Each row was made from one path, in order. Every step used is in the known rows, and no mark comes twice. Write each row's path.
Known rows:
kisu > vekorol > gali: [ 1.07  1.25  0.34 -1.47 -1.26 -1.34 -0.61  1.59 -0.32  0.55 -1.42  1.59
 -5.10 -3.09 -1.45  1.92 -0.25  0.28  0.31 -0.84  3.03  0.36 -0.38  1.03
  1.67  0.80 -1.53 -0.28  0.74  2.07 -0.17]
rudo > vekorol > geti > movus > sokab > retol: [ 0.91  1.12  2.37  0.36 -1.62  0.43 -0.07  5.44 -1.54 -0.08  0.05  1.38
  1.82 -1.32  1.42 -0.01 -0.36 -0.01  1.97  0.03 -3.89  2.11  3.21  1.81
  4.44  1.42 -2.09 -0.43  0.19  2.58 -0.58]
sokab > retol > geti > rudo > vekorol: [-1.12  1.87  0.06  1.39  2.99  0.61 -0.47  3.80 -1.43  0.57 -0.38  1.13
  4.01 -5.65  2.15 -3.87 -1.56  0.68 -0.51  1.72 -2.20  0.32  3.20  1.39
  2.70 -2.05 -1.45 -0.03 -0.45  2.91 -0.37]
retol > geti > rudo > vekorol > movus: [ 1.58  0.22  1.64  0.68  4.50  1.10 -0.51  4.07 -1.36  0.60 -2.36  0.45
  1.19 -4.13 -0.37 -2.37 -1.67 -0.14 -0.53  0.79 -1.13  0.67  3.15  1.45
  0.62 -2.14 -3.21 -0.22  3.47  2.81  0.11]
movus > geti: [ 0.86  0.23 -0.64  1.33 -0.42  0.00 -0.76  1.86  0.14  0.69  1.20  0.48
  0.20 -2.73 -1.02  0.97 -0.83 -0.25  1.30 -2.04 -1.36  0.81  0.57 -0.91
  1.20 -0.08 -0.92  1.56  2.53  1.94  0.64]
gere > geti > vekorol > movus > sokab: [ 2.48 -2.07  1.35 -0.14  1.20 -0.48 -1.16  3.15  2.47  0.77  0.68  1.04
 -2.03 -2.44 -0.51  3.81 -1.04 -0.33  0.57 -0.16 -0.64  1.46  3.08  3.88
  0.76 -1.68 -0.83 -0.29  4.22  1.27  0.29]
geti > movus > sokab > retol: [ 1.19  1.01  0.21 -0.83 -1.64 -0.13 -0.83  4.05 -1.37 -0.54  1.52  1.09
  1.28 -0.91  2.84 -0.76 -1.45 -0.87  1.60  0.75 -3.23  1.26  0.72  1.84
  4.67 -0.08  0.50  0.32  0.31  0.61 -1.75]
kisu > sokab > retol > geti > rudo: [ 0.16 -0.66 -0.93  1.24  0.87 -0.32 -0.55  4.41  0.44  0.49  1.03  0.11
  1.53 -5.23  0.97 -5.02 -0.48 -0.42 -1.36  0.18  0.38  0.25  1.13  1.89
  5.30 -3.41 -0.94 -0.51 -1.34  1.64 -0.94]
rudo > vekorol > movus > geti > sokab > gali: [ 0.04  0.93  0.10  0.23  0.40  0.70 -0.11  6.18 -2.82  0.15 -1.96  0.06
  0.12 -3.94 -0.20 -1.44 -3.35 -1.53  0.76 -1.96 -2.95  2.33  2.88  3.42
  3.85  1.04 -2.22  0.06  2.94  3.43  0.46]
vekorol > rudo: [ 2.16  0.68  0.41 -2.21 -0.95  0.03 -0.89  1.91 -0.41  0.67 -0.17  0.32
 -2.10 -1.05 -0.48  0.43 -0.62  0.24  0.40 -0.82  1.53  0.34  0.86  2.07
 -0.07 -0.49 -1.82 -0.34  2.07  1.80 -0.71]
kisu > vekorol: [ 0.90  1.24 -0.07 -0.66 -0.42 -1.69 -1.07  0.95 -1.38 -0.11  0.24  0.38
 -3.50 -2.82 -0.44  1.96 -1.83  0.33 -0.06 -1.20 -0.82  0.77 -0.45  0.83
  1.50  0.14 -1.22  0.43  1.26  1.87 -0.17]
kisu > vekorol > rudo: [ 1.98  1.10 -0.04 -2.24 -1.52 -1.50 -0.84  1.59 -1.35  0.52 -0.46  1.12
 -3.87 -2.44 -0.61  1.62 -1.16  0.63 -0.04 -1.30  1.07  0.55 -0.59  3.17
  1.24  0.48 -2.69 -0.59  2.01  2.58 -0.73]
movus > geti > rudo: [ 0.12 -0.33 -0.87  1.42  1.23 -0.11 -0.31  2.85 -0.99  0.67  0.53  0.79
 -0.58 -3.57 -0.35 -2.30 -0.91  0.11 -0.25 -1.26 -2.72  0.46  0.78  0.51
  2.67 -1.17  0.50  1.39  0.47  1.79 -0.10]
rudo > vekorol > geti > movus > sokab: [ 1.83 -0.23  3.30  0.41 -0.19  0.53  0.17  5.26 -1.58  0.33 -0.48  1.00
 -2.02 -0.80 -0.34  0.45 -0.06 -0.41  1.98 -1.47 -3.74  2.20  2.34  1.26
  2.14  1.20 -2.59  0.02  1.28  2.27 -0.17]
rudo > vekorol > movus > sokab > gali: [ 0.63  1.17  1.54 -3.00 -1.91  0.16 -0.98  5.07 -1.90  0.34 -1.01 -0.17
 -1.22 -1.18  0.73  0.99 -2.95 -0.58  0.79 -0.30 -1.55  1.68  3.42  2.01
  0.20  1.63 -2.05 -0.84  4.39  2.18  0.33]
gere > geti > movus > sokab > gali: [ 0.58 -0.87  0.43 -0.72 -1.49  0.48 -0.72  6.13  0.72 -0.30  0.76 -0.15
 -0.26 -3.11  3.35 -5.07 -2.78 -0.57  2.65 -0.18 -0.82  1.96  3.02  3.89
  1.99 -0.22  0.56  0.14 -1.37  0.05 -0.22]
gere > geti: [ 0.94  0.10 -0.21  0.78  0.74  0.17 -1.16  1.51  2.57  0.50  0.67 -0.18
  0.41 -2.06  0.25 -1.04 -1.70  0.58  2.14 -0.86  1.68  0.71  3.04  1.66
  0.01 -0.95 -0.07  0.32  1.00  0.51  0.12]
vekorol > geti: [ 1.78 -0.06  1.72 -0.38 -0.92  0.02 -0.74  1.71  0.93  0.34 -0.12  0.08
 -1.34 -0.18 -1.22  0.54 -0.34  0.00  0.93 -1.26  0.69  0.86  2.31 -0.94
  0.65 -0.53 -1.85  0.12  0.63  1.58  0.58]
kisu > sokab: [ 1.89  0.10 -0.06 -0.26 -1.08 -0.83 -0.97  2.46  0.21  0.32  1.39 -1.17
 -3.58 -1.42 -1.23 -0.55 -0.36 -0.48 -0.20 -2.55  1.26  0.60 -0.27  1.52
  2.55 -1.35 -1.38  0.00  1.19  1.32 -0.53]
retol > geti > movus > sokab > gali: [ 1.49 -1.13  0.98 -0.33  0.07  0.88 -0.70  6.31 -0.45 -0.02  0.42  0.44
  1.15 -5.24  2.60 -4.13 -2.14 -1.93  0.72  0.39 -2.01  1.75  0.87  0.76
  1.58 -0.58 -1.57  0.72 -0.95  0.85  0.22]
geti > movus: [ 1.93  1.03  0.96 -0.35  0.70  0.22 -0.84  3.20 -1.77 -0.80  0.08 -0.09
 -1.18 -1.60  0.73 -2.72 -1.39 -0.30  1.10 -0.49 -1.68  0.92 -0.04  1.47
  2.77 -1.03 -0.32  0.78  0.18  0.98 -0.99]
vekorol > movus > sokab > retol: [ 1.88  0.89  0.37 -2.75 -2.45 -0.28 -1.54  3.03 -0.08  0.01  0.60  0.95
  1.25  0.80  0.74  4.09 -1.90 -0.89  0.90  0.59 -1.04  0.82  2.28  1.09
  2.35 -0.05 -0.28 -0.62  3.91  0.89 -0.85]
sokab > gali: [-0.35  1.66  0.04 -1.56 -2.22 -0.15 -1.30  2.69 -0.85 -0.40 -0.07 -0.65
 -1.39 -2.44  1.41 -3.01 -2.54 -0.10  0.54 -0.28  0.74  0.60  1.65  0.70
  0.87  0.18  0.13  0.19 -0.20  0.86  0.11]
retol > geti: [ 1.91 -0.35  0.64  0.66  2.07  0.63 -1.05  1.93  1.18  0.65  0.54  0.09
  1.53 -3.50 -0.04 -0.17 -0.60 -0.53  0.57 -0.38  0.41  0.41  1.34 -1.26
 -1.04 -1.79 -2.19  0.82  1.42  1.30  0.77]
rudo > vekorol: [ 0.27  2.36  0.97 -0.09  0.92  0.00 -0.73  1.90 -1.48  0.35 -0.32 -0.23
 -1.36 -1.55 -0.30  0.76 -1.29  0.67  0.70 -1.02 -1.41  0.85  2.04  0.98
 -0.42  0.26 -1.69  0.10  2.71  2.28  0.17]

Write each row's path:
[ 1.92 -0.28  0.01 -0.18 -0.41 -1.24 -0.93  1.94 -0.72  0.17 -0.61  0.91
 -1.08 -3.53 -2.14  3.51 -2.52 -0.09  1.40 -1.81 -1.22  1.01  0.00  0.58
  2.84  0.40 -3.05  0.78  4.46  3.02  0.49] | kisu > vekorol > movus > geti
[ 1.38 -0.75  1.50 -2.85 -1.42 -0.83 -1.57  4.55 -0.97  0.11  0.01  0.64
 -3.40 -2.48  0.60  1.37 -1.93 -1.20 -1.07  0.73 -1.52  1.31  1.84  2.57
  1.86 -0.41 -1.10 -0.58  2.81  1.69  0.17] | geti > vekorol > movus > sokab > gali
[ 1.42  0.91  0.53  1.01  1.39  0.95 -0.95  3.86 -0.10 -0.58  0.39  0.58
  5.10 -5.04  2.41 -4.37 -1.59 -0.67  1.30  1.55 -0.79  0.86  1.41  0.76
  3.73 -2.19 -1.72  0.53 -1.06  1.52 -0.60] | sokab > retol > geti > movus
[ 0.39  1.45 -0.33  1.52  0.70  0.47 -0.26  4.95 -2.40  0.11 -0.92  1.02
  3.24 -2.90 -0.30  1.38 -2.33 -1.03  1.24 -1.18 -3.49  1.81  2.66  3.23
  5.07  0.57 -2.26  0.10  3.94  3.77 -0.45] | rudo > vekorol > movus > geti > sokab > retol
[ 2.50 -0.39  0.90 -0.66 -0.10  0.04 -0.78  4.25 -1.38 -0.24  0.85  0.51
 -2.05 -0.82  0.98  0.19 -1.22 -1.16  0.94 -0.88 -3.41  1.67 -0.14  1.43
  2.20 -0.27 -0.01  0.73  1.02  0.50 -1.11] | geti > movus > sokab
[ 2.84 -0.19  2.50  0.28 -0.63  0.54 -0.40  3.72 -0.39 -0.61 -0.78  0.23
 -1.11 -0.92  0.10 -2.94 -0.47 -0.34  1.91 -0.88 -0.82  1.50  1.39  0.56
  3.40 -0.56 -1.60  0.31 -0.89  1.65 -0.54] | vekorol > geti > movus
[ 2.00 -0.21  0.70  0.85  0.33 -1.19 -0.12  3.11 -0.99  0.04 -0.81  1.36
 -4.53 -1.45 -1.25  1.36 -1.71 -1.10 -0.33 -2.75 -1.83  1.92  0.46  2.54
  4.30  0.01 -1.18 -0.14 -0.07  2.38 -0.27] | kisu > vekorol > geti > sokab
[-0.27  0.74  1.25 -2.58 -0.48  0.18 -0.53  5.88 -3.21  0.20 -1.83  0.24
 -2.62 -2.03  1.29 -2.17 -2.77 -0.30 -0.53  0.31 -2.66  1.42  3.64  2.85
  2.17  0.62 -0.51 -1.00  2.27  1.99 -0.50] | geti > rudo > vekorol > movus > sokab > gali
[ 1.84 -2.22  1.46 -0.98  0.45  0.10 -1.34  5.32  1.06  0.74 -0.10  1.23
 -0.58 -5.52  0.50  0.85 -1.65 -1.88 -0.92  1.01 -0.70  1.35  2.00  1.65
  0.54 -1.82 -2.63 -0.31  2.76  2.03  1.33] | retol > geti > vekorol > movus > sokab > gali
[ 0.95  1.14  2.56  0.74 -0.19  0.30 -0.37  2.52 -0.61  0.61 -1.22  0.18
 -0.92 -1.03 -1.81  0.50 -0.23  0.77  1.52 -1.30 -0.74  1.21  3.33 -0.03
  0.45  0.86 -2.85 -0.15  1.94  2.80  0.95] | rudo > vekorol > geti
[ 1.53 -0.92  0.30  0.80 -0.27 -0.50 -0.48  2.84 -0.22  1.50  0.74  1.85
 -1.84 -4.99 -1.55  1.70  0.94  0.13 -0.85 -1.37 -1.20  0.72  0.12  3.04
  2.16 -0.66 -2.75  0.60  2.91  3.53  0.18] | movus > geti > vekorol > rudo
[ 0.27  0.39  0.91  1.82  4.30  0.75 -0.25  3.63 -1.17  1.01 -1.11  0.52
  0.75 -5.57  0.35 -3.41 -0.73  0.39 -0.40  0.08 -1.98  0.56  2.50  1.22
  0.46 -2.00 -1.94  0.40  0.65  2.48  0.19] | retol > geti > rudo > vekorol
[ 0.58 -0.65  1.51 -1.38  1.79  0.89 -0.40  6.68 -1.47  0.81 -1.76  0.44
  0.54 -4.94  1.69 -2.89 -2.46 -1.07 -0.33  0.95 -2.25  1.32  4.04  1.99
  0.77 -0.72 -2.44 -0.74  2.00  2.30  0.42] | retol > geti > rudo > vekorol > movus > sokab > gali
[ 0.78 -0.75 -0.13  2.15  1.27 -0.67 -0.82  2.22 -0.04  0.80  1.39  1.07
 -1.31 -5.18 -1.24  1.96 -0.03 -0.07 -0.63 -1.61 -2.64  0.86 -0.10  0.56
  2.11 -1.17 -1.24  1.41  2.14  2.91  0.76] | movus > geti > vekorol
[ 1.58 -0.76  0.69  0.17  0.94 -0.25 -0.76  2.47  2.00  1.14  0.38  0.94
 -2.16 -4.39  0.27 -0.57 -0.03  1.05  0.33 -0.11  2.05  0.60  2.48  5.59
  0.75 -1.38 -1.97 -0.80  1.57  2.25 -0.29] | gere > geti > vekorol > rudo
[-0.14  1.26  1.78  0.41 -0.83  0.63  0.21  5.61 -1.60  0.15 -1.86  0.14
 -1.94 -2.40  0.33 -3.51 -1.77 -0.98  0.36 -1.70 -1.59  2.21  3.88  2.89
  2.61  0.79 -1.45 -0.79 -0.84  2.82  0.56] | rudo > vekorol > geti > sokab > gali
[-0.32  1.90  0.76  0.24  2.26 -0.09 -0.31  2.90 -2.90  0.38 -1.15 -0.02
 -2.53 -1.99  0.51 -2.69 -1.34  0.86 -0.40 -0.48 -2.78  0.48  2.39  2.18
  1.33 -0.42 -0.29  0.16  0.79  2.19 -0.81] | geti > rudo > vekorol
[ 2.70 -1.27  2.03 -0.51 -1.25 -1.24 -0.21  4.61 -1.24 -0.15  0.00  1.76
 -3.63 -1.70 -0.18  1.18 -0.79 -0.45  1.41 -1.50 -3.42  2.34  0.05  1.23
  3.85  0.67 -1.99  0.35 -0.05  1.93 -0.44] | kisu > vekorol > geti > movus > sokab
[ 0.88  1.47  1.52 -1.03  2.42  0.07 -0.61  3.42 -2.91  0.14 -2.31 -0.05
 -2.18 -1.35 -0.41 -1.80 -2.06  0.43 -0.23  0.10 -1.64  0.68  3.12  2.44
  1.75 -1.16 -1.37 -0.46  3.44  2.47 -0.94] | geti > rudo > vekorol > movus
[ 1.41 -0.65 -0.07  0.05  1.26  0.16 -0.58  3.51 -0.92  0.27 -0.85  0.77
 -0.43 -2.39 -1.37 -1.38 -1.77 -0.26  0.10 -0.81 -2.01  0.69  1.28  1.03
  3.23 -1.42 -0.46  0.91  3.03  2.23 -0.37] | vekorol > movus > geti > rudo
[ 0.32  1.90 -1.05  0.11  0.08 -0.08 -0.83  2.87 -1.52 -0.31  0.61  0.65
  0.58 -0.68  1.51 -0.89 -2.15 -1.13 -0.23 -0.45 -1.86  1.01  1.39  3.00
  4.59 -1.31  1.55 -0.13 -0.12  1.07 -1.41] | geti > sokab > retol
[ 1.62  0.36  1.08 -0.58  0.90  0.71 -1.04  4.27  0.35  0.86 -0.21  1.42
  4.64 -2.90  0.49  3.57 -1.30 -0.74  1.02  1.07 -1.34  1.31  3.58  0.37
  0.32 -0.16 -3.80 -0.79  4.92  2.54  0.24] | rudo > vekorol > movus > sokab > retol > geti
[ 3.15 -0.51  0.99 -2.56 -1.02 -0.20 -1.42  2.71 -0.28  0.38  0.05  0.39
 -2.42  1.17 -1.19  4.95 -1.11 -1.24  0.56 -1.04 -1.12  1.03  1.61  0.41
  0.02 -0.18 -1.02 -0.03  5.02  0.80 -0.47] | vekorol > movus > sokab
[ 1.21 -0.25 -0.43  0.03 -0.23  0.32 -1.15  3.11  1.57  0.90  1.90  1.34
  4.02 -3.22  1.60  2.14 -0.88 -1.14  0.73  0.54 -1.39  0.88  1.96 -0.54
  0.55 -1.26 -0.98  0.28  1.78  0.95  0.09] | movus > sokab > retol > geti
[ 0.46  0.57  0.24  1.60  1.82 -0.24 -1.37  2.44  1.18  0.45  1.02  1.55
  3.09 -6.47  1.31 -0.02 -0.44 -0.26 -0.96  1.88 -0.60  0.29  1.59  1.00
  2.16 -2.98 -1.90  0.22  0.25  2.38  0.19] | sokab > retol > geti > vekorol
[ 3.67 -2.61  1.80 -0.13  2.50 -0.03 -1.34  3.36  1.45  1.13  0.50  1.36
 -0.89 -3.88 -1.13  4.35  0.02 -1.73 -1.24  0.52 -1.79  1.24  1.21  1.11
  0.02 -2.24 -2.94  0.20  4.84  2.07  0.70] | retol > geti > vekorol > movus > sokab
[ 1.32 -0.04  1.44 -1.73  1.36 -0.02 -0.46  4.20 -2.53  0.53 -1.18  0.59
 -3.17 -0.31 -0.47  1.26 -1.80 -0.25 -0.47 -0.20 -3.83  1.13  2.93  2.47
  1.02 -0.35 -0.76 -0.58  4.40  1.97 -0.83] | geti > rudo > vekorol > movus > sokab
[-1.00  0.68 -0.09  2.50  2.29  0.28  0.10  3.60 -2.45  0.97 -0.51  0.73
 -0.77 -4.43 -0.41 -2.06 -0.88  0.86  0.12 -1.54 -4.39  0.88  1.90  1.20
  2.28  0.03 -1.13  1.21  1.74  3.09  0.15] | movus > geti > rudo > vekorol
[-0.12  0.61 -1.89  1.63 -0.50  0.09 -0.47  3.35 -1.00  0.21  1.39  1.17
  2.49 -3.03  0.90  0.23 -1.64 -1.26  0.49 -1.53 -3.17  1.49  1.03  2.01
  5.50 -0.44  0.74  0.89  0.45  2.05 -0.73] | movus > geti > sokab > retol
[ 0.09  1.25  0.91 -1.71 -0.06 -0.14 -0.65  4.55 -2.63  0.21 -0.70  1.22
  0.35 -0.79  1.20  0.99 -2.37  0.17 -0.43  0.89 -3.36  0.94  3.62  2.49
  3.69 -0.51 -0.26 -1.07  3.39  2.33 -1.58] | geti > rudo > vekorol > movus > sokab > retol
[ 0.78  0.99 -0.30  0.53  0.41  0.49 -1.29  2.13  1.24  0.32  0.90  0.79
  5.05 -4.18  1.38 -0.67 -1.19 -0.22  0.90  1.07  0.74  0.26  1.94 -0.73
  1.22 -1.95 -1.51  0.27  0.62  1.27  0.16] | sokab > retol > geti
[ 0.51  1.37 -0.69 -0.40 -2.69 -1.17 -1.15  2.60  0.58 -0.12  1.73 -0.44
 -0.39 -1.80  0.32 -0.92 -0.84 -0.37 -0.25 -0.92  1.02  0.31  0.61  2.15
  4.84 -1.06 -0.68 -0.57  0.64  1.53 -1.13] | kisu > sokab > retol
[ 1.20  0.35 -1.06  0.22 -0.34  0.26 -0.66  3.93 -1.01 -0.20  0.10  0.92
  2.79 -2.00 -0.07  1.23 -2.42 -1.80  0.98 -1.09 -2.22  1.42  1.66  2.39
  5.65 -0.94 -0.34  0.29  2.78  2.34 -0.53] | vekorol > movus > geti > sokab > retol
[-0.64  0.48  0.10  1.45  2.12  0.36 -0.26  4.93 -1.24  1.12  0.72  1.77
  3.17 -4.75  2.07 -1.03 -0.90 -0.01 -0.66  1.11 -3.98  0.98  3.14  1.14
  1.86 -1.55 -0.93 -0.11  0.52  2.32 -0.28] | movus > sokab > retol > geti > rudo > vekorol
[-0.08  1.90  1.26  0.79 -0.08  0.42 -0.01  4.11 -1.58  0.17 -0.84  0.92
  0.84 -0.98  0.64 -0.71 -1.19 -0.47  0.82 -1.01 -2.46  1.84  3.92  2.60
  4.52  0.28 -1.21 -0.86 -0.01  3.01 -0.44] | rudo > vekorol > geti > sokab > retol
[ 0.71  0.14  0.77 -2.06 -2.09  0.07 -0.74  5.55 -1.89 -0.57  0.46  0.00
 -1.58 -2.53  2.63 -3.63 -2.41 -1.30  0.79 -0.24 -2.56  1.61  0.65  1.80
  2.76  0.62  0.33  0.49 -0.90  0.48 -0.66] | geti > movus > sokab > gali
[ 2.59 -0.08  1.73 -1.13  1.17 -0.57 -1.48  2.08 -0.44 -0.11 -0.70  0.45
 -2.92 -2.37 -1.34  2.57 -0.96 -0.42 -0.92  0.31 -0.41  0.69  0.86  2.32
  1.73 -1.80 -1.63 -0.20  3.74  2.32 -0.12] | geti > vekorol > movus
[ 1.51  0.00  1.65 -0.62 -2.70  0.08 -0.47  4.84 -0.20 -0.25  0.85  1.32
  1.55 -0.34  1.35 -0.17 -0.40 -0.63  1.85 -0.04 -2.63  1.73  2.09  0.89
  5.07 -0.18 -0.93 -0.26 -0.70  1.32 -1.05] | vekorol > geti > movus > sokab > retol
[-0.71  1.00  0.31  1.79  3.14  0.45 -0.23  3.25 -0.29  0.69 -0.45  0.04
 -0.61 -3.74  1.14 -4.40 -1.30  1.67  0.97 -0.29 -1.08  0.86  4.20  3.79
  1.06 -1.11  0.23 -0.12  0.43  1.68 -0.49] | gere > geti > rudo > vekorol
[ 2.65 -1.08 -0.35  0.40  1.28  0.41 -0.52  3.81 -0.91  0.23 -0.52  0.53
 -0.41 -1.73 -1.68  1.92 -2.00 -2.11  0.87 -2.68 -2.44  1.71  0.84  1.79
  3.48 -0.30 -0.82  0.86  4.00  2.19 -0.29] | vekorol > movus > geti > sokab
